Known rows, with every step that occurs:
kezo > pifedo: [ 10.2  -3.7  15.9 -25.0  11.0  20.7 -11.2  -1.5   0.0  22.3   8.7  35.5
  -6.3  -6.2  -2.3  25.1 -17.5   4.7  18.4 -14.3  -7.0]
mume > mamul > kezo: [ -5.7  24.2   5.8 -25.9 -10.0  -4.5  14.8  30.2  -8.2 -19.5  -7.9 -11.4
   9.9   1.1 -11.1 -21.4   3.5  -5.4 -27.5   1.2 -34.8]
mamul > veka: [ -9.0   5.4  37.8   3.3  24.2  -1.3 -10.4   3.1 -12.2 -22.1  13.6   6.0
   1.3  -8.6   8.5   1.8   3.2 -12.9  -7.6 -29.7 -15.6]
kezo > pifedo > mamul > piror > vozu: [  1.5  -9.1 -16.9  -3.2 -23.8  -1.5 -12.6  11.0   1.9  59.5 -18.8 -12.9
 -10.7  16.9  -1.0  25.9  -3.1   5.5 -10.9 -12.6   6.8]
veka > kezo > pifedo: [  3.5  11.1  16.0 -10.8  -3.9  17.8  19.3  15.1  -3.7 -12.7  24.6   9.5
  -3.3 -14.0   3.6  -1.4 -16.5  31.6  11.6  38.0  14.9]
loza > veka > kezo: [  2.7  19.4  27.9  13.7  45.0  -9.3  -1.7   0.0  -8.7 -51.9  32.9   1.9
   3.4 -11.7  29.7  -5.7   3.0   4.0   2.9 -12.5  10.2]
veka > kezo > pifedo > mamul > piror: [-10.6  -4.8   0.7   7.3 -10.6  14.5  37.6  15.8  -5.7  17.1  19.4 -16.9
  -3.3   8.3  -0.8   0.0  -4.7  35.2 -12.5  31.7  23.7]
loza > veka > kezo > pifedo > mamul > piror > vozu: [ -8.8   9.6   0.5  27.6  10.6 -17.7 -19.9   1.0  -5.7  21.7   0.0 -34.4
 -12.7  22.3  27.0  -5.2  13.3  33.5 -12.7   9.3  11.9]
mamul > veka > kezo: [-15.7  17.2  37.6  14.5  10.6  -2.1  16.8  16.8 -15.3 -48.8  27.0 -17.7
   2.7 -14.0  13.3 -21.2   3.5  14.1 -12.4  18.2   2.1]
mume > veka > kezo > pifedo > mamul > piror: [-23.0  -2.2  13.5   9.4  -7.5   3.1  29.3  -7.3  -0.8   1.4  -0.9 -28.6
   2.0  20.4  -7.8  13.1  10.5  41.3  -3.6  50.3  -9.6]
pifedo > piror > vozu: [ 27.1  19.9 -23.7   5.0 -11.0   0.7 -28.9   5.8  19.5 -12.3 -38.6  12.0
   6.0 -17.7 -14.3   4.6 -10.3 -53.9  33.8 -19.9   4.3]
loza > veka: [  8.9   7.8  28.6   2.3  57.7  -8.7 -28.3 -13.0  -5.6 -26.2  18.5  25.2
   1.1  -6.4  24.7  17.8   2.4 -24.0   7.1 -60.4  -7.5]
vozu > piror > pifedo > mamul > mume: [ 13.0 -30.2 -34.3  -7.4 -10.8 -14.3 -17.8 -22.1   6.2  26.2   3.1  15.8
   1.2  -4.8 -11.9  22.0  -5.5 -52.0  -4.0 -49.9   7.8]
piror > pifedo > mamul > veka: [-12.1 -37.2   5.0  -2.9  16.5 -25.2 -11.0  -1.6  -4.3  -4.3  -8.7  -0.8
   3.6   2.2  18.2  -4.6   7.0 -12.5 -49.5 -50.0   6.1]
loza > veka > kezo > pifedo > mamul > piror: [-15.5  -1.6  19.0  26.5  38.8   0.5   1.7  -9.6 -10.0  16.6  19.6 -15.7
  -8.7  23.6  20.6  -5.8  11.9  36.7 -12.3   1.4   8.4]
veka > kezo > pifedo > piror: [  6.4  10.1   5.1   6.4   4.8  31.8  14.1  -2.2   8.9  -5.7   0.4  15.2
  -0.4  -8.1 -16.5 -18.8 -14.0  16.8  33.6  43.9   9.2]
piror > vozu: [ 25.1  22.5 -13.2 -16.1 -27.2 -19.1 -25.8  27.6   5.1 -20.4 -10.7   1.3
   2.4 -25.5  10.8  26.6 -13.4 -35.7   6.6 -26.5  10.8]
mamul > pifedo > piror: [ 28.0  -2.4  -4.7   8.7  -1.7  17.6 -14.9 -25.1   2.7  25.1 -30.7  66.6
  12.9 -12.2 -15.9 -10.6   0.6 -44.7  42.9 -17.0  30.4]
veka > kezo > pifedo > mamul > piror > vozu: [ -3.7   7.2 -17.2   7.7 -39.3  -3.4  16.8  27.8  -1.3  22.8  -0.8 -35.8
  -7.4   7.4   5.4   0.4  -3.9  32.8 -13.9  39.8  26.7]
mume > veka > kezo > pifedo > mamul > piror > vozu: [-15.9   9.1  -4.3  10.3 -34.8 -15.1   7.9   4.7   3.5   5.8 -21.1 -47.2
  -1.4  19.6  -1.6  12.0  11.8  38.8  -5.9  58.4  -6.4]
vozu > piror > pifedo: [ 22.9 -11.2 -10.1 -13.1  -1.5  -7.4 -56.8 -24.9   8.5  14.4  -7.5  41.2
   3.0 -26.4 -25.5  28.5 -31.1 -56.5  20.8 -33.7   0.9]
mamul > kezo: [  2.4  21.2  -7.0 -12.8  15.6  12.4   2.5  14.6 -12.2 -23.8  29.3   5.3
  -6.0 -15.5   1.4 -26.3 -13.6  -3.8  -9.8 -13.9 -18.4]
vozu > piror: [ 24.5   7.2  10.6 -11.7  -2.1   7.9 -28.9 -18.7   2.7  -0.8  15.7  33.1
   1.9 -25.5 -24.1  30.9 -30.1 -53.7  28.0 -27.3   0.6]
loza > veka > kezo > pifedo > piror: [  0.5  11.2  22.1  23.6  55.3  15.8 -19.0 -26.8   2.9  -6.7   3.0  14.5
  -6.0   8.6   8.3 -23.2   3.1  20.1  28.7  11.4  -3.8]

Rows:
[-13.7  -6.8  -8.3   1.0 -12.2 -13.1  69.7   9.9  -2.2 -45.1  26.7 -34.1
  11.0   9.9  18.2   6.9  30.2   7.7 -19.4   3.8   4.2]  pifedo > mamul > mume > veka > kezo
[ -2.5 -20.4 -26.1   4.1 -21.7 -24.1   0.5 -27.3   7.5  -6.4   0.1 -13.2
   5.9   1.8 -12.5   9.5   6.4 -19.1  -3.2   7.9   0.2]  vozu > piror > pifedo > mamul > mume > veka > kezo
[  7.4  23.2 -31.5  -0.4  -1.7  21.4 -39.1  -5.3   5.4  30.9 -22.9  -0.6
 -19.6   5.3 -15.8 -46.5 -12.4  12.2  17.1  21.3 -30.7]  mamul > kezo > pifedo > piror > vozu
[  2.1  -8.4 -24.4   7.1  10.7  -2.6 -30.7   6.7   2.2  25.8 -18.6  22.8
   8.5 -13.4 -21.3  34.1 -10.7 -39.6  13.6 -41.6  -4.7]  mamul > piror > pifedo
[-11.4 -23.6  -0.9 -16.4   2.3   4.7  29.6 -14.5   1.5  24.3   7.1  -3.9
  -4.7  28.0   9.0  25.1  22.3  20.5  -5.2 -12.4 -21.0]  kezo > pifedo > mamul > mume > veka
[ -5.9 -21.3   1.3  -4.1   4.0  17.3   8.6   0.9  -2.5  54.6   2.4   6.8
  -6.9  17.9  -7.0  25.5  -4.1   8.9  -9.3 -20.4   3.3]  kezo > pifedo > mamul > piror
[-13.0 -25.1 -30.1  -1.6  -9.8 -27.5  35.0   2.4   3.9 -28.3  -0.1 -20.6
  11.8   4.9  15.8   4.5  24.0   2.7 -26.2  -5.2   6.5]  piror > pifedo > mamul > mume > veka > kezo
[ 17.5 -31.1 -14.1 -13.5  -6.7 -15.2 -31.6 -23.2   8.0  17.1  -3.9  24.3
   2.7 -12.1 -14.0  21.6 -23.1 -49.3 -11.1 -43.1  16.9]  vozu > piror > pifedo > mamul
[ 13.5  -4.6   5.4  -5.0  23.1  36.4 -17.4 -20.6  13.6  28.4 -19.3  42.9
  -3.8  -0.1 -23.9   4.4 -14.6 -11.5  41.4  -7.6 -12.9]  kezo > pifedo > piror
[-15.8  10.0  45.9 -11.8  -3.1 -16.1   2.7  21.1  -8.6 -18.7 -21.8 -12.5
  16.7   6.8  -5.4   4.3  19.5 -14.6 -26.5 -14.6 -33.1]  mume > mamul > veka
[ -3.5  -4.4 -11.4 -14.0   8.2   1.5  32.1  14.9 -11.2 -21.3  32.1 -12.7
  -4.5   0.3  15.2 -29.7  -3.8   2.7 -48.4 -26.3   4.2]  pifedo > mamul > kezo
[-25.4  13.9  49.2  -6.8 -15.4  -6.6  14.8  22.1 -10.2  -6.2 -16.0 -26.6
   7.7  15.1  -4.2 -18.0  17.5  37.9 -24.0  46.0 -25.0]  mume > mamul > veka > kezo > pifedo
[ 13.4  22.1 -12.8   7.6 -22.3  13.2  -9.2   9.3  13.2  -0.6 -19.9  -3.6
  -4.7  -8.6  -9.8 -19.1 -12.7  13.8  31.4  51.6  13.4]  veka > kezo > pifedo > piror > vozu
[  0.4  22.2  -0.4   7.3 -19.1   0.1 -13.4 -11.8  17.1 -17.3 -37.1 -17.0
   1.3   4.1 -14.0  -4.3   2.6  23.3  36.0  68.7 -17.9]  mume > veka > kezo > pifedo > piror > vozu
[-17.1 -26.9   5.5   6.5   5.5 -26.3   9.7  10.2  -6.9 -24.7   3.1 -18.4
   4.6  -1.3  21.4 -23.0   7.7  10.6 -52.6  -9.9  19.9]  piror > pifedo > mamul > veka > kezo
[ 35.7   9.9 -24.3   9.7 -31.6  -2.5 -38.5 -12.7   7.5  30.9 -53.2  45.4
   8.4 -13.8  -8.8  -9.7   2.0 -48.0  41.0  -7.2  35.1]  mamul > pifedo > piror > vozu
[ -2.3  12.3  -2.3 -19.1  16.9  25.6 -11.6   1.0 -11.0  19.9  22.2  11.8
 -18.7   0.9  -2.7 -27.9 -16.7  29.8  -2.5   6.6 -29.6]  mamul > kezo > pifedo
[ -6.4  -8.0  -7.7  -5.7 -14.8  11.2  58.4  18.2  -5.4  -1.3  35.6 -15.9
  -5.1   7.1  17.0  -7.5   9.2  37.0 -13.6  22.1  21.7]  veka > kezo > pifedo > mamul > mume
[ -8.6  18.5  -6.0   3.7  -5.6  -4.1  44.4   7.6  -1.6 -52.0  23.2 -17.4
  11.7  -5.5   4.5  14.7  24.1   2.0  21.1  20.2 -17.9]  mamul > mume > veka > kezo
[ -1.5 -24.5  -9.9 -18.5  -0.1  13.2  32.0   0.9  -2.2  34.5  20.5   7.4
  -8.6  16.7  12.9  17.1  10.9  10.2 -10.4 -30.6   0.8]  kezo > pifedo > mamul > mume
[-17.0   8.5  31.4  24.4  20.0  22.6  -1.2  -9.7  -3.6  -5.2  -2.1  -6.0
  -5.6   5.7  -8.5 -39.5   3.1  30.7  13.4  42.5 -12.1]  mamul > veka > kezo > pifedo > piror
[ -3.5  22.2 -29.1  15.3 -24.5   1.7   5.8  -7.9  14.6  -5.3 -26.9 -25.0
   0.0  11.8 -10.1  -3.2  25.4  13.0  45.0  50.3 -26.7]  mamul > mume > veka > kezo > pifedo > piror > vozu
[ -6.1 -22.2   4.4  10.9  -8.9 -21.4 -21.4 -19.8  -2.9  -1.3   4.8 -10.7
  -0.8  -4.7  -5.6 -16.1 -10.1 -13.2 -27.6   2.2  15.0]  vozu > piror > pifedo > mamul > veka > kezo
[  7.3 -36.4 -16.6 -19.4   5.2 -19.5  -0.5   7.1   4.6  -6.3  -5.1  17.5
   8.6 -10.4  13.1  16.1  -7.3 -26.9 -35.6 -55.6  23.5]  piror > pifedo > mamul
